Every row comes from one small tree of marks. The marks that hang from a mark follow it in brackets, in the order of their numbers. Every link used is in the known rows. Which tree was each row made from?
Known rows
K_507(K_558(K_516 K_615) K_735): [.40 -.18 .04 .16 .03 .20 .09 -.25 -.23 -.08 .07 -.14 -.05 -.34 .28 -.37 .06 .17 -.23 -.33 -.05 -.06 -.18 .37 .11 .18 .36 .05 .14 -.32 .14 -.19 .03 -.17 -.36]
K_213(K_507(K_363 K_735)): [.39 -.09 -.14 .00 .23 .09 .07 -.47 -.18 -.37 .24 -.18 .08 -.11 .35 -.27 .12 .10 -.14 -.06 -.01 .21 -.13 -.06 .19 .11 -.22 -.17 .12 -.18 .07 -.50 .12 -.41 -.52]
K_363(K_516(K_213(K_507(K_558 K_735)))): [-.05 .14 -.09 .40 .14 .16 .02 -.31 -.11 -.04 .35 -.14 .19 .08 .44 -.10 -.01 .13 -.09 -.07 .05 -.03 -.30 .30 .19 .11 -.06 .12 -.16 -.18 .12 -.17 .18 -.25 -.42]
K_735(K_516(K_213(K_507(K_363 K_558)))): [-.14 .15 -.29 .40 .05 .15 .09 -.24 -.18 -.06 .23 -.23 -.06 .15 .28 -.11 -.22 .18 -.07 -.08 -.10 .08 -.14 .18 .22 .01 -.28 .15 -.06 -.23 .15 -.15 -.15 -.13 -.44]
K_507(K_558(K_615)): [.09 .00 .09 .35 .05 .22 .23 -.03 -.32 .04 .00 -.12 -.25 -.23 .14 -.13 -.06 .08 .04 -.35 .02 -.10 -.09 .20 .18 .17 .32 .11 -.03 -.23 .27 -.12 .01 .08 -.28]
K_363(K_516): [-.07 .06 .04 .30 .02 .01 .07 -.08 -.02 .07 .17 .00 .08 .14 .22 .07 .10 .08 -.07 -.20 .15 .06 -.08 .19 -.04 .06 .02 .15 -.01 -.06 .07 -.02 .22 -.26 -.06]
K_558(K_268 K_507 K_516 K_615): [.03 -.07 -.19 .47 .26 -.20 .06 -.22 -.17 -.16 -.05 -.06 -.07 -.06 .21 -.36 .02 .16 .15 -.12 .15 -.34 .05 .27 .06 .02 .42 -.10 .25 -.10 -.07 .13 -.04 -.60 -.15]
K_268(K_558): [.12 .05 -.01 .07 .06 .36 .13 .05 .05 .08 -.07 .02 .22 -.06 .08 -.28 .14 .00 .00 -.11 .06 .09 -.04 -.10 .14 -.01 .19 .01 -.17 -.11 .07 -.09 -.07 .02 -.09]
K_615(K_558): [.01 .06 -.43 .20 .15 .13 .02 .06 -.27 .02 -.03 .06 -.12 .10 .10 -.14 .09 -.05 .00 .04 -.01 .08 -.02 -.07 .06 .13 .24 .12 -.01 .08 .17 .16 .11 -.26 .02]
K_558(K_268 K_507(K_363) K_615): [.07 -.05 -.16 .43 .20 -.17 .15 -.15 -.22 -.26 -.03 -.18 -.17 -.20 .35 -.16 -.16 .16 .15 -.21 .16 -.13 .10 .22 .11 .16 .23 -.23 .18 -.11 -.21 -.14 .07 -.40 -.34]
K_507(K_363 K_558 K_735(K_516)): [.28 -.04 -.08 .03 -.22 .21 .06 -.14 -.07 -.13 .19 -.24 -.13 -.26 .42 -.11 -.11 .23 -.44 -.33 -.16 .35 -.11 .40 .09 .13 -.02 .09 .13 -.25 -.03 -.45 .00 .04 -.53]
K_363(K_516(K_213(K_507(K_558(K_268))))): [-.19 .22 -.21 .52 .19 .05 .07 -.26 -.19 -.02 .32 -.11 .12 .11 .34 -.09 -.08 .13 .01 -.04 .12 -.08 -.21 .25 .20 .06 .03 .13 -.21 -.13 .08 -.06 .13 -.31 -.41]
K_558(K_507 K_516): [-.04 -.03 -.11 .19 .05 -.14 -.03 -.25 -.04 .04 .06 .00 .14 .16 .17 -.32 .23 .11 .02 -.01 .11 -.20 -.11 .07 .12 -.03 .22 .03 .27 -.11 .16 -.02 -.08 -.37 .04]
K_213(K_507(K_363 K_558)): [.14 .06 -.11 .16 .13 .09 .18 -.39 -.31 -.19 .26 -.18 -.09 -.11 .20 -.22 .05 .18 -.05 -.12 .00 .11 -.17 -.07 .31 .11 .02 -.02 .04 -.21 .36 -.43 -.07 -.20 -.57]
K_363(K_516(K_213(K_507(K_558)))): [-.19 .18 -.12 .48 .12 .10 .06 -.24 -.16 .01 .34 -.13 .12 .13 .30 -.02 -.04 .15 .01 -.05 .09 -.10 -.25 .21 .22 .07 -.03 .15 -.25 -.18 .24 -.09 .10 -.20 -.35]
K_268(K_558(K_507 K_516 K_615)): [.16 -.11 .10 .19 .07 .16 .12 -.12 .06 -.01 -.13 -.04 .20 -.08 .17 -.31 .12 .13 .11 -.10 .05 -.26 -.10 .09 .17 .04 .42 -.11 -.03 -.25 .25 .03 -.23 -.13 -.07]
K_507(K_363 K_558(K_516 K_615)): [.31 -.18 .02 .20 -.13 .04 .18 -.29 -.34 -.10 .18 -.18 -.22 -.23 .11 -.27 -.10 .36 -.12 -.29 .07 .05 -.13 .15 .10 .16 .36 .16 .13 -.35 .31 -.26 -.10 -.22 -.46]
K_213(K_507): [.06 .06 -.14 .21 .33 .08 .13 -.32 -.24 -.12 .14 -.08 .04 .08 .15 -.21 .18 -.02 .11 -.04 .01 -.01 -.10 -.15 .23 .04 -.13 -.06 .00 -.10 .25 -.19 .05 -.35 -.26]
K_363(K_516(K_213(K_507(K_558(K_615))))): [-.10 .12 -.07 .55 .16 .09 .09 -.31 -.22 -.05 .28 -.15 .00 .08 .35 .00 -.10 .18 .10 -.16 .08 -.18 -.26 .26 .18 .14 .03 .13 -.23 -.25 .28 -.07 .10 -.22 -.36]
K_363(K_516(K_213)): [-.13 .13 -.11 .43 .02 .06 -.01 -.12 -.09 .06 .24 -.06 .16 .24 .29 .01 -.07 .10 .00 -.06 .18 .00 -.21 .21 .03 .07 -.07 .22 -.15 -.09 -.01 -.01 .24 -.26 -.15]
K_507(K_363(K_516(K_213)) K_558 K_735): [.21 .00 -.03 .18 -.17 .17 -.01 -.24 -.12 -.11 .39 -.21 .08 -.17 .53 -.14 -.15 .28 -.38 -.22 .04 .26 -.29 .42 .13 .20 .09 .12 .00 -.27 -.07 -.47 .20 -.05 -.61]
K_516(K_213(K_507(K_363 K_558(K_268)))): [-.04 .18 -.41 .38 .26 .10 .08 -.33 -.38 -.11 .31 -.22 .03 .02 .24 -.37 -.16 .18 .06 .06 .08 .03 -.19 .05 .38 .07 -.02 .05 -.13 -.20 .03 -.33 .01 -.26 -.63]

Which tree is each row?
[-.11 .08 -.63 .27 .20 -.11 -.05 -.07 -.23 .00 -.01 .10 -.02 .10 .18 -.35 .17 .03 .04 .19 .03 -.11 .04 .11 .12 .02 .54 .02 .17 .16 .05 .28 -.05 -.55 .01]
K_615(K_558(K_268 K_507 K_516))
[.56 -.27 .05 .04 -.09 .13 .06 -.39 -.26 -.21 .19 -.23 -.11 -.39 .31 -.39 -.04 .32 -.34 -.33 -.01 .12 -.17 .33 .07 .23 .32 .02 .23 -.37 .07 -.42 -.01 -.27 -.56]
K_507(K_363 K_558(K_516 K_615) K_735)
[.05 .04 -.25 .50 .15 .08 .13 -.19 -.42 .05 .09 -.13 -.10 -.17 .15 -.48 -.17 .21 .02 -.15 .11 -.20 -.12 .32 .18 .09 .47 .18 -.03 -.24 .02 .01 -.05 -.30 -.44]
K_507(K_558(K_268 K_516(K_213) K_615))
[-.03 .10 -.55 .22 .21 .00 -.05 .03 -.16 -.12 -.03 .05 -.02 -.04 .38 -.24 .13 -.07 -.04 .12 -.06 -.02 .05 .21 .13 .12 .36 -.15 .10 .19 -.16 .11 .14 -.37 -.10]
K_615(K_558(K_268 K_507(K_735)))
[-.10 .07 -.16 .29 .07 .05 -.08 -.09 .10 -.07 .06 -.14 .11 .08 .54 -.11 -.04 .01 -.05 -.12 -.08 -.06 -.12 .34 .14 .02 -.22 -.10 .13 -.11 -.10 -.12 .07 -.08 -.12]
K_558(K_507(K_735(K_516(K_213))))
[.18 -.09 .04 .32 .04 .13 .17 -.17 -.32 .03 .06 -.09 -.17 -.18 .09 -.32 .01 .19 -.03 -.27 .03 -.13 -.14 .21 .11 .13 .45 .19 .06 -.29 .32 -.04 -.08 -.15 -.25]
K_507(K_558(K_516 K_615))
[.23 -.08 -.06 .21 .10 .33 .10 -.15 -.10 .03 -.04 -.09 .21 -.03 .05 -.47 -.04 .18 .08 -.06 .10 -.15 -.15 .04 .16 .04 .30 .08 -.20 -.32 .14 .04 -.15 -.20 -.18]
K_268(K_558(K_516(K_213) K_615))
[.14 -.02 -.17 .39 .12 .04 .19 -.15 -.39 .01 .03 -.08 -.19 -.26 .10 -.40 -.05 .19 -.03 -.28 .09 -.14 -.02 .30 .12 .08 .57 .14 .09 -.21 .04 .02 -.07 -.30 -.37]
K_507(K_558(K_268 K_516 K_615))
[.22 -.01 .05 -.04 -.04 .23 .03 -.03 .20 -.11 .00 -.09 .30 -.15 .37 -.29 .11 .12 -.10 -.04 .00 .13 -.11 .07 .22 .04 .16 -.22 -.03 -.17 -.04 -.34 -.03 .03 -.23]
K_268(K_558(K_507(K_363 K_735)))
[.13 -.01 -.20 .18 -.11 .07 .07 -.31 -.31 .02 .31 -.16 .00 -.03 .14 -.41 -.14 .35 -.21 -.08 .10 .10 -.22 .10 .19 .08 .24 .26 .04 -.26 .16 -.32 -.07 -.19 -.50]
K_507(K_363 K_558(K_516(K_213)))
[-.13 .16 -.14 .43 .17 .05 .03 -.27 -.11 -.05 .29 -.10 .15 .26 .30 -.02 -.03 .11 .05 -.04 .13 -.07 -.24 .12 .15 .06 -.16 .13 -.17 -.17 .11 -.03 .16 -.35 -.28]
K_363(K_516(K_213(K_507)))
[.10 -.03 -.35 .21 .19 -.01 -.04 -.56 -.29 -.10 .30 -.12 .20 .24 .09 -.47 .01 .22 -.02 .10 .11 -.01 -.24 -.10 .17 -.01 -.06 .15 .06 -.24 .14 -.19 -.04 -.59 -.37]
K_558(K_516(K_213(K_507(K_363))))
[.29 -.02 -.06 .30 .17 .21 .14 -.07 -.28 -.13 .01 -.15 -.16 -.48 .37 -.32 -.05 .02 -.14 -.34 -.04 .00 -.03 .45 .13 .19 .36 -.08 .06 -.17 -.20 -.22 .14 -.11 -.50]
K_507(K_558(K_268 K_615) K_735)
[-.01 .09 -.22 .32 -.01 .15 .06 -.17 -.27 .16 .21 -.09 .04 .03 .11 -.43 .00 .18 -.10 -.09 .08 -.05 -.23 .17 .23 .04 .31 .29 .00 -.20 .21 -.10 -.05 -.10 -.29]
K_507(K_558(K_516(K_213)))
[.01 .09 -.55 .40 .37 -.04 .01 -.48 -.34 -.09 .21 -.05 .20 .13 .11 -.61 .01 .13 .03 .17 .15 -.09 -.06 .02 .19 -.09 .11 .09 .06 -.07 -.15 .00 .00 -.74 -.41]
K_558(K_268 K_516(K_213(K_507)))
[-.03 .09 -.77 .32 .25 .06 -.08 -.10 -.41 .05 .08 .06 -.01 .16 .08 -.48 -.01 .08 -.02 .25 .06 -.02 .00 .07 .12 .02 .40 .21 .01 .11 -.11 .27 .03 -.62 -.14]
K_615(K_558(K_268 K_516(K_213)))
[.00 .09 -.24 .28 .07 .05 .12 -.11 -.29 .11 .11 -.02 -.04 -.16 .08 -.44 .08 .13 -.14 -.11 .09 -.01 -.04 .23 .14 -.01 .48 .20 .13 -.08 .01 -.07 -.05 -.27 -.32]
K_507(K_558(K_268 K_516))
[.07 -.04 -.03 .31 .12 .22 .05 -.15 .01 -.01 -.07 -.09 .25 .00 .22 -.40 -.01 .18 .15 -.02 .06 -.30 -.17 .12 .20 .03 .35 -.06 -.12 -.31 .18 .04 -.19 -.13 -.14]
K_268(K_558(K_507 K_516(K_213) K_615))
[.32 -.11 .00 -.09 -.08 .16 -.01 -.21 .17 -.10 .04 -.05 .37 -.10 .32 -.45 .16 .21 -.19 -.02 .04 .07 -.15 .08 .14 -.02 .28 -.13 .10 -.21 .04 -.27 -.16 -.14 -.26]
K_268(K_558(K_507(K_363 K_735) K_516))
[.13 -.02 -.40 .06 .04 .03 -.06 -.06 -.15 -.14 .05 -.01 -.03 .02 .39 -.18 .11 .04 -.10 .07 -.07 .08 -.06 .08 .13 .16 .21 -.11 .10 .04 .08 -.07 .11 -.28 -.12]
K_615(K_558(K_507(K_363 K_735)))
[.09 .04 -.22 .13 .15 .29 .05 -.28 -.01 .02 .09 -.03 .39 .11 .09 -.53 .11 .14 .02 .13 .06 -.06 -.21 -.10 .26 -.07 .17 .06 -.21 -.25 .18 -.08 -.22 -.25 -.27]
K_268(K_558(K_516(K_213(K_507))))
[.40 -.15 .06 .17 -.16 .21 .13 -.13 -.17 -.21 .10 -.31 -.27 -.38 .48 -.09 -.23 .25 -.34 -.46 -.16 .21 -.09 .47 .04 .21 .05 .01 .12 -.33 .02 -.38 -.02 .00 -.56]
K_507(K_363 K_558(K_615) K_735(K_516))
[.16 -.14 -.16 .41 .18 .08 .04 -.36 -.32 -.03 .11 -.15 .01 .11 .10 -.39 -.13 .21 .07 -.14 .15 -.25 -.18 .12 .06 .11 .14 .17 .03 -.29 .11 .07 .03 -.46 -.20]
K_558(K_516(K_213) K_615)
[.19 .01 -.23 .05 .09 .26 .03 -.34 -.05 -.05 .15 -.07 .33 .07 .11 -.52 .05 .21 -.05 .11 .08 .04 -.23 -.12 .24 -.04 .16 .05 -.17 -.21 .17 -.18 -.21 -.30 -.35]
K_268(K_558(K_516(K_213(K_507(K_363)))))
[.11 -.05 -.39 .52 .30 -.02 .07 -.31 -.37 -.09 .03 -.13 -.01 .04 .09 -.50 -.20 .19 .11 -.07 .18 -.21 -.04 .21 .04 .02 .27 .13 .04 -.16 -.23 .11 .05 -.66 -.33]
K_558(K_268 K_516(K_213) K_615)
[.13 .06 -.10 .19 .17 .25 .11 -.29 -.12 -.17 .14 -.17 -.06 -.16 .38 -.20 .07 .02 -.16 -.17 -.23 .08 -.16 .23 .25 .06 -.10 -.05 .03 -.21 .25 -.29 -.08 -.12 -.48]
K_213(K_507(K_558 K_735(K_516)))
[.08 .04 -.21 .24 .05 .25 -.06 -.14 -.02 -.04 .08 -.16 .11 .09 .44 -.17 -.10 .00 -.20 -.16 -.10 .15 -.09 .31 .03 .02 -.29 .07 .06 -.12 -.22 -.17 .15 -.18 -.25]
K_507(K_735(K_516(K_213)))
[.35 -.11 .14 .06 -.01 .21 .08 -.09 .11 -.21 -.09 -.15 .17 -.24 .41 -.24 -.01 .15 -.01 -.19 -.01 -.01 -.08 .12 .18 .14 .24 -.28 -.04 -.23 .02 -.28 -.05 -.01 -.29]
K_268(K_558(K_507(K_363 K_735) K_615))
[.16 -.09 -.25 .14 .00 -.07 -.17 -.43 -.06 -.15 .28 -.16 .31 .14 .43 -.46 .01 .27 -.16 .08 .09 -.04 -.26 .22 .15 .03 .00 -.05 .23 -.25 -.12 -.33 .05 -.41 -.33]
K_558(K_507(K_363 K_735) K_516(K_213))
[.39 -.10 -.14 -.01 .12 .10 .05 -.56 -.26 -.29 .32 -.19 .02 -.19 .33 -.42 .14 .25 -.26 -.07 -.06 .18 -.21 .09 .26 .11 .09 -.05 .14 -.29 .25 -.49 -.07 -.38 -.64]
K_213(K_507(K_363 K_558(K_516) K_735))
[.09 -.10 -.12 .11 -.03 -.20 -.03 -.34 -.05 -.11 .17 -.06 .13 .10 .19 -.32 .10 .26 -.06 -.01 .13 -.03 -.12 .06 .09 .00 .19 .01 .32 -.15 .13 -.19 -.06 -.41 -.15]
K_558(K_507(K_363) K_516)
[.27 -.06 -.09 .12 -.08 .09 -.08 -.29 -.03 -.21 .34 -.18 .22 .01 .48 -.12 -.14 .22 -.31 -.18 .10 .31 -.21 .27 -.02 .16 -.18 .04 .01 -.18 -.26 -.41 .32 -.33 -.44]
K_507(K_363(K_516(K_213)) K_735)
[.28 -.08 -.16 .07 .16 .08 .05 -.45 -.10 -.33 .23 -.23 -.02 -.04 .40 -.17 .06 .13 -.18 -.10 -.14 .25 -.09 .04 .11 .06 -.37 -.11 .13 -.18 .06 -.39 .01 -.40 -.53]
K_213(K_507(K_363 K_735(K_516)))
[.15 -.01 -.18 .17 .23 .16 .05 -.35 -.09 -.21 .12 -.14 .04 -.01 .39 -.19 .14 -.02 -.11 -.09 -.17 .09 -.08 .08 .14 .02 -.32 -.09 .07 -.15 .09 -.24 .01 -.35 -.33]
K_213(K_507(K_735(K_516)))
[.33 -.12 -.15 .02 -.09 .11 -.01 -.21 -.04 -.22 .14 -.20 -.02 -.07 .41 -.10 -.14 .14 -.36 -.24 -.09 .40 -.02 .24 -.05 .08 -.28 .01 .20 -.13 -.27 -.37 .14 -.26 -.37]
K_507(K_363 K_735(K_516))
[.19 .03 -.10 .12 .26 .21 .10 -.33 -.24 -.15 .21 -.14 .02 -.17 .33 -.30 .18 .00 -.11 -.11 -.11 .03 -.18 .12 .32 .09 .02 -.09 .01 -.19 .26 -.39 .04 -.17 -.49]
K_213(K_507(K_558 K_735))
[.00 .06 -.46 .32 .23 -.09 -.13 -.31 -.10 -.08 .14 -.07 .31 .05 .44 -.58 .03 .12 -.06 .13 .12 -.14 -.11 .37 .16 -.06 .19 -.07 .24 -.06 -.37 -.08 .08 -.55 -.30]
K_558(K_268 K_507(K_735) K_516(K_213))
[.09 -.03 -.32 .22 .18 -.13 -.06 -.27 .00 -.15 .06 -.04 .20 -.08 .36 -.51 .20 .08 -.13 .02 .08 -.10 .00 .31 .05 -.06 .29 -.13 .35 .01 -.31 -.10 .06 -.57 -.19]
K_558(K_268 K_507(K_735) K_516)
[.14 -.05 .18 .23 -.06 .15 .13 -.05 .15 -.11 -.03 -.13 .11 -.14 .31 -.04 -.04 .18 .06 -.22 .09 -.09 -.09 .13 .13 .13 .29 -.15 -.11 -.26 .17 -.12 -.09 .00 -.21]
K_268(K_558(K_507(K_363(K_516)) K_615))
[.05 .07 -.08 .44 .16 .11 .24 .02 -.36 .01 -.01 -.13 -.26 -.33 .15 -.22 -.08 .08 .06 -.33 .05 -.08 .02 .27 .13 .13 .42 .06 .01 -.14 .00 -.06 .05 -.10 -.38]
K_507(K_558(K_268 K_615))
[.24 -.06 -.23 .12 -.08 .15 -.06 -.24 -.06 -.19 .22 -.24 .07 .03 .45 -.16 -.23 .18 -.31 -.16 -.05 .33 -.10 .26 -.01 .07 -.36 .05 .12 -.19 -.32 -.39 .14 -.26 -.44]
K_507(K_363 K_735(K_516(K_213)))
[.20 -.06 -.10 .25 .20 .32 .10 -.33 -.10 -.06 -.01 -.12 .24 -.02 .13 -.47 -.04 .20 .10 -.02 .04 -.18 -.18 .00 .25 .03 .24 .02 -.24 -.34 .25 .00 -.21 -.27 -.31]
K_268(K_558(K_516(K_213(K_507)) K_615))
[.27 .00 -.01 .10 .06 .10 .09 -.46 -.14 -.29 .37 -.19 .02 -.19 .46 -.13 .08 .19 -.27 -.16 -.05 .20 -.24 .18 .22 .17 .00 -.07 .02 -.25 .21 -.47 .05 -.27 -.64]
K_213(K_507(K_363(K_516) K_558 K_735))
[.08 .01 -.13 .21 .21 .08 .15 -.40 -.28 -.05 .22 -.09 -.05 -.04 .13 -.37 .20 .12 -.02 -.04 -.01 -.08 -.18 -.02 .31 .03 .18 .07 .03 -.21 .47 -.18 -.15 -.28 -.39]
K_213(K_507(K_558(K_516)))
[.26 -.17 -.08 .00 -.03 -.14 -.09 -.39 -.01 -.19 .20 -.11 .22 .00 .38 -.37 .15 .20 -.22 -.07 .07 .04 -.13 .17 .05 .04 .11 -.09 .38 -.16 -.02 -.33 .04 -.44 -.25]
K_558(K_507(K_363 K_735) K_516)
[.33 -.06 -.06 .06 .17 .06 .04 -.51 -.08 -.38 .33 -.20 .12 -.04 .40 -.11 .11 .15 -.19 -.12 .01 .21 -.16 .03 .10 .13 -.21 -.13 .05 -.18 .09 -.44 .17 -.49 -.53]
K_213(K_507(K_363(K_516) K_735))
[.14 .02 -.20 .38 .34 .03 .22 -.42 -.39 -.16 .11 -.13 -.15 -.18 .14 -.40 .09 .14 .08 -.12 .00 -.19 -.08 .10 .28 .06 .33 -.02 .01 -.23 .27 -.09 -.16 -.44 -.50]
K_213(K_507(K_558(K_268 K_516 K_615)))
